Each row comes from the steps of one path. Every step used is in the known rows, and no mark comes twice. Write the path behind each row, first mark first.
Known rows
kelas, rimovo, sutonuk: [ 10.1 -11.2 -13.8 -11.7 -28.4 -29.2 -12.5  -1.5  27.2   4.8  -6.2   9.6
  -0.1  22.2  15.4 -23.9  26.8  11.5  12.5   5.0 -28.8]
zorap, visup, rimovo: [-54.8 -15.7   0.4  11.8   5.8  -9.3  17.7  -7.6  12.0  12.4  15.4  12.8
 -18.6 -21.1 -42.2  10.3  25.3  -2.3 -36.5 -15.3 -35.6]
sutonuk, zorap, visup: [-29.9  16.1  10.7   8.8   6.9   8.0 -10.6 -42.0 -39.6   7.6  29.9  37.8
   9.1   0.2 -10.8   8.0   9.3 -18.9 -57.3 -14.6 -31.3]
rimovo, sutonuk: [ 16.9  -4.7 -18.1   0.0 -37.3 -20.7 -24.8  -0.8  -0.9 -15.9 -14.4  14.4
   1.0   6.1  11.0 -23.1   2.5 -10.8   7.2  16.4  -9.9]
kelas, rimovo: [ -4.0  -5.9   3.1  -6.3  10.8  -8.5  11.7  -0.5  28.2  15.1   9.5  -3.5
  -4.3  18.2   6.3  -0.9  23.8  21.0   2.9 -11.8 -19.1]
sutonuk, visup: [ -7.9   9.9  13.9  22.0   5.1  19.7 -22.3 -13.8 -23.0 -16.2  10.9   5.7
   7.1   5.7   6.7  10.4   4.9 -18.6   5.0  -7.9 -19.5]
zorap, rimovo: [-16.0 -14.1 -13.1 -30.0   6.1 -10.9  25.5  14.1  27.3  12.5   8.6 -14.9
   1.0   4.6  -7.1  -2.0   1.2   6.2  13.3   8.6  13.5]
sutonuk, zorap, nopob, rimovo, kelas: [ -5.6 -17.9  14.7  23.2  21.3   1.2  17.1 -23.1   6.8  24.0  68.7  12.8
  -9.3  53.7  -0.4 -17.3   6.7 -27.9 -15.3   2.6  26.5]
visup, rimovo, sutonuk, nopob: [  2.0 -31.7  -1.0   0.8 -45.1  -7.5 -18.3  -7.5  14.0  11.7  26.0  24.5
  -0.5  -8.3 -46.3 -56.9  17.4 -10.7 -25.0  19.3 -42.7]
sutonuk, visup, nopob: [-13.7  -2.5  15.7  44.1  -7.1  13.9 -18.5  -8.4 -15.6 -13.1  19.3  10.8
  15.0  28.7  -3.9  -9.4 -16.8 -23.7  -1.8 -22.4 -32.8]
zorap, nopob: [ -5.6 -35.0  15.1  10.3  10.8   2.4  -7.8  -4.4  10.4  29.5  18.0 -11.5
  -6.5  13.7   7.1   6.5 -12.9 -12.5  -5.3  -1.2   7.3]
kelas, rimovo, sutonuk, zorap, visup: [-16.9   3.5  -6.2  -1.7 -19.2 -22.5 -25.0 -45.0  -9.5   6.4  25.7  50.5
   6.0  24.8   4.1 -13.5  32.0  -6.9 -43.7  -9.0 -59.1]
sutonuk, visup, nopob, zorap: [-25.6 -11.5  19.6  47.8   2.7   6.1 -36.5 -14.6  -5.4   1.4  40.2   6.6
  -2.4  15.7 -13.1 -33.8 -18.8  -9.9  15.1 -20.4 -37.5]
kelas, rimovo, sutonuk, visup, nopob, zorap: [-12.8 -23.6   4.9  35.2 -24.2 -21.5 -51.9 -16.9  20.4   3.2  33.8  18.5
  -5.1  39.1   0.4 -55.2   6.5   1.4  29.0 -16.5 -66.6]
sutonuk, nopob: [ -5.1  -7.0  15.2  -1.8  -5.7  20.1  -5.2 -13.9  -7.6  17.5  27.4  12.1
  16.0   0.7 -12.9 -24.2   1.4 -15.7 -28.9   1.7 -20.4]
zorap, nopob, rimovo: [-23.7 -32.0  31.9  22.4  31.8   6.9  18.5  13.5  33.5  28.5  20.1 -19.8
  -9.9  24.6   0.1   6.4  -7.2 -19.3  -4.0 -13.0  14.9]
kelas, rimovo, sutonuk, visup, nopob: [ -3.3 -13.6   2.0  34.2 -35.1 -13.2 -31.3 -11.5  13.5 -13.2  14.6  21.7
  13.6  48.7  12.4 -33.3   6.7 -13.6  14.2 -18.9 -63.3]
sutonuk, visup, nopob, rimovo: [-29.9  -0.3  31.6  54.5  13.6  17.8   7.1   5.2  10.6 -16.6  24.1  -1.3
  13.3  39.7  -6.2  -6.3 -12.2 -34.5  -0.7 -33.4 -24.4]
nopob, rimovo, sutonuk, zorap, visup: [-29.3  12.6   5.3  20.0 -10.5  -8.9  -9.8 -29.0 -10.2  -6.7  19.1  42.6
   7.3  20.7  -4.2 -13.3  16.8 -41.7 -49.7 -11.1 -30.9]
kelas, rimovo, sutonuk, nopob, zorap: [ -6.2 -29.7   2.5  -7.4 -23.9 -13.5 -38.7 -21.3  26.5  37.8  41.4  21.0
  -7.3  14.0  -9.3 -70.3  23.2  10.3  -1.3   8.3 -54.4]
sutonuk, zorap, rimovo, kelas: [  1.0   2.1 -28.2 -27.6  -0.3 -14.6  22.8 -22.7  -1.2   6.6  56.1  19.1
   1.2  32.5  -7.9 -23.8  13.8   1.3   3.8  22.2  27.6]
rimovo, sutonuk, zorap, nopob: [ 21.0 -24.6   5.4  11.5 -27.8 -11.9 -45.7 -32.8 -16.6  21.5  36.6  29.6
   2.5  26.2   3.8 -29.7 -14.8 -23.2 -19.9  16.3  -9.3]

Which path is each row?
[ -0.6 -21.0  -2.8   2.8 -34.8  -6.1 -50.1 -20.5  -3.5  22.8  29.8  23.5
  -4.8  -3.1 -16.1 -72.6   1.2 -12.8  -5.9  19.3 -36.5]
rimovo, sutonuk, nopob, zorap
[-13.7  -4.6   6.1   5.9   5.0  14.9  31.7  -8.1  15.0  10.6  44.3  12.0
  -0.4  33.9  -7.9 -36.7  25.5 -28.0 -14.3   3.5   7.7]
sutonuk, nopob, rimovo, kelas
[-39.5 -28.9  -2.6   7.5 -35.9  -7.7 -12.6 -24.1   2.7  18.5  28.1  39.2
  -3.8 -15.0 -46.5 -39.8  31.3 -29.0 -55.9   4.1 -65.7]
zorap, visup, rimovo, sutonuk, nopob
[-31.4 -30.4   5.0 -24.8   9.0   5.6  -0.5  -6.0  28.3  46.3  54.1  -3.9
   1.2  -6.2 -29.9 -51.7   1.0   4.7  -2.8  13.1 -13.3]
sutonuk, nopob, zorap, rimovo
[-65.2 -30.9  -7.8   5.8   3.0  -5.4   2.4 -37.1   9.7  40.1  75.0  29.8
 -33.8 -10.5 -56.2 -53.0  42.7  -7.5 -30.9   1.5 -40.9]
sutonuk, nopob, zorap, visup, rimovo, kelas
[-21.0 -10.1  15.0  32.3   3.5  11.1  -5.5  -6.6   0.7  -8.0  27.8   3.5
  -9.6 -10.0 -36.4  -0.2  18.1  -2.6   6.5  -7.1 -31.7]
sutonuk, visup, rimovo
[ -9.8  -8.9 -37.4 -37.3  -1.4 -20.3  37.9   1.8  24.1   5.5  22.9  -2.4
  -8.0  26.1   2.9 -17.6  18.4   3.8  31.4  21.4  34.0]
zorap, rimovo, kelas
[-16.9  -7.2  -8.0  25.0   0.6 -13.5  38.7   9.5  32.2 -10.2  28.9   3.6
  -4.5  54.0  -1.7 -29.0  -0.6 -18.3   9.0 -14.5  11.4]
visup, nopob, rimovo, kelas
[ 25.2   1.4  -4.7  -3.2 -28.8 -22.8 -25.2 -26.2   2.0   4.9  26.7  36.6
   8.5  31.2   4.3 -30.4  20.2   9.0 -12.2   4.4 -35.3]
kelas, rimovo, sutonuk, zorap
[-46.3  -9.6  -0.4  31.4 -23.4 -21.6   6.5   0.8  20.4  -8.7  -2.1  22.3
   3.9  32.1  -4.3 -23.8  -2.3 -41.6 -30.7 -25.9 -39.2]
zorap, visup, nopob, rimovo, sutonuk
[-20.7  -7.1  31.5  12.4  13.3  25.8  19.9   2.2  17.7  17.8  28.8   0.9
  13.6  13.1 -16.4 -23.1   6.5 -26.7 -32.2  -8.0 -16.5]
sutonuk, nopob, rimovo
[-21.0 -11.0  20.4  31.1   8.0  -3.5  25.2  20.2  30.4  -3.3  13.7  -9.8
   8.9  32.8 -10.9 -14.1 -18.3 -16.0  -6.4 -26.4  -8.4]
visup, nopob, rimovo
[  5.1 -18.5  -0.1 -10.9 -36.4  -7.0 -18.9 -16.8  19.7  22.8  19.3  24.3
  11.5  25.2   1.6 -46.0  26.3  -5.0 -17.9   6.9 -48.4]
kelas, rimovo, sutonuk, nopob
[-18.6   1.5  -7.2  24.9 -40.0 -21.8 -32.9 -41.5 -31.5 -11.0  26.6  56.8
  17.4  27.0 -10.6 -32.4 -11.7 -33.0 -58.2 -14.8 -56.5]
rimovo, sutonuk, zorap, visup, nopob
[-51.1   4.4  27.0  39.8  17.5   3.1  17.1 -22.0  -4.3   3.8  45.0  29.4
  15.3  35.7 -21.6  -9.3  -9.7 -34.1 -63.2 -39.0 -37.6]
sutonuk, zorap, visup, nopob, rimovo
[  3.1  -6.0  -2.4  39.4 -45.2  -4.8 -44.3 -13.7 -16.5 -27.6   5.3  27.0
  15.6  31.4   6.1 -32.4 -14.6 -36.2   8.9  -6.9 -39.5]
rimovo, sutonuk, visup, nopob
[-36.4   1.1 -14.8  10.7  -2.3 -12.9  19.3 -43.6 -16.0   6.5  63.8  44.1
 -17.7   7.0 -43.2 -12.7  37.8  -7.6 -40.0   0.4 -24.4]
sutonuk, zorap, visup, rimovo, kelas
[  7.0 -21.8 -14.9   2.3 -37.1 -31.0 -12.7   6.8  22.3  -5.3   3.0  11.9
 -13.0 -11.3 -31.9 -32.2  14.9   4.8   3.4  17.2 -22.5]
visup, rimovo, sutonuk
[ -5.3  -3.0  -2.6 -26.7   7.1  -4.2   9.7 -13.3  -1.7  13.9  39.2   9.2
  13.5  11.6 -16.4 -12.4  -4.6   7.2 -10.2  11.6   4.8]
sutonuk, zorap, rimovo
[-12.5 -19.6 -13.6   8.5 -42.6 -15.2 -21.7   1.7   9.7 -20.3  15.1  13.2
  19.5  36.2   0.9 -33.8 -13.8 -25.7  19.9   1.4 -28.1]
zorap, rimovo, sutonuk, visup, nopob
[-16.2 -28.0  26.2  47.4  -4.5   8.5 -29.2  -5.5   8.4   0.8  15.1   0.4
  -2.7  36.7  15.4  -7.8  -1.1 -52.5  12.4  -3.6  -9.1]
zorap, nopob, rimovo, sutonuk, visup
[-29.2 -24.6  -7.8 -23.5  18.0 -18.1   3.3   9.0  32.1  29.7  27.4 -16.2
 -14.5  -5.0 -20.0 -24.7  -1.9  21.5  29.6  12.0   8.6]
nopob, zorap, rimovo
[  2.0  -4.0  -2.5  11.8 -18.5 -16.3   1.1  12.8  23.1 -13.5 -11.1   3.1
  -2.0  17.4   3.8 -20.5   7.2 -20.4   7.4   4.7  -1.1]
nopob, rimovo, sutonuk
[-24.5  -6.0  -2.8  15.9 -30.2 -27.4 -24.1 -38.5  -1.8   7.5  34.3  55.7
  16.9  44.7  -1.7 -32.8   9.7 -12.6 -50.8 -27.1 -74.3]
kelas, rimovo, sutonuk, zorap, visup, nopob
[-18.4 -18.5 -13.8  -6.2 -17.2 -15.5 -39.2  -7.9   9.3   2.1  24.7   6.4
  -9.4   6.7  -1.9 -42.6   5.4  -7.7  45.1  19.8 -17.7]
nopob, zorap, rimovo, sutonuk, visup
[-14.1   3.1  -9.1   7.5  11.0  -7.2  38.1   5.9  22.2  -5.6  19.6  -0.3
 -11.4  33.8   4.2 -10.1  22.3 -13.1  17.6   0.1  28.4]
nopob, rimovo, kelas
[-25.1   2.1   8.1  51.5   4.0   7.1  19.2  -6.0   9.4 -26.0  40.1  10.9
   1.9  59.6   1.9 -18.8   6.4 -41.0  16.7 -20.8  -6.8]
sutonuk, visup, nopob, rimovo, kelas
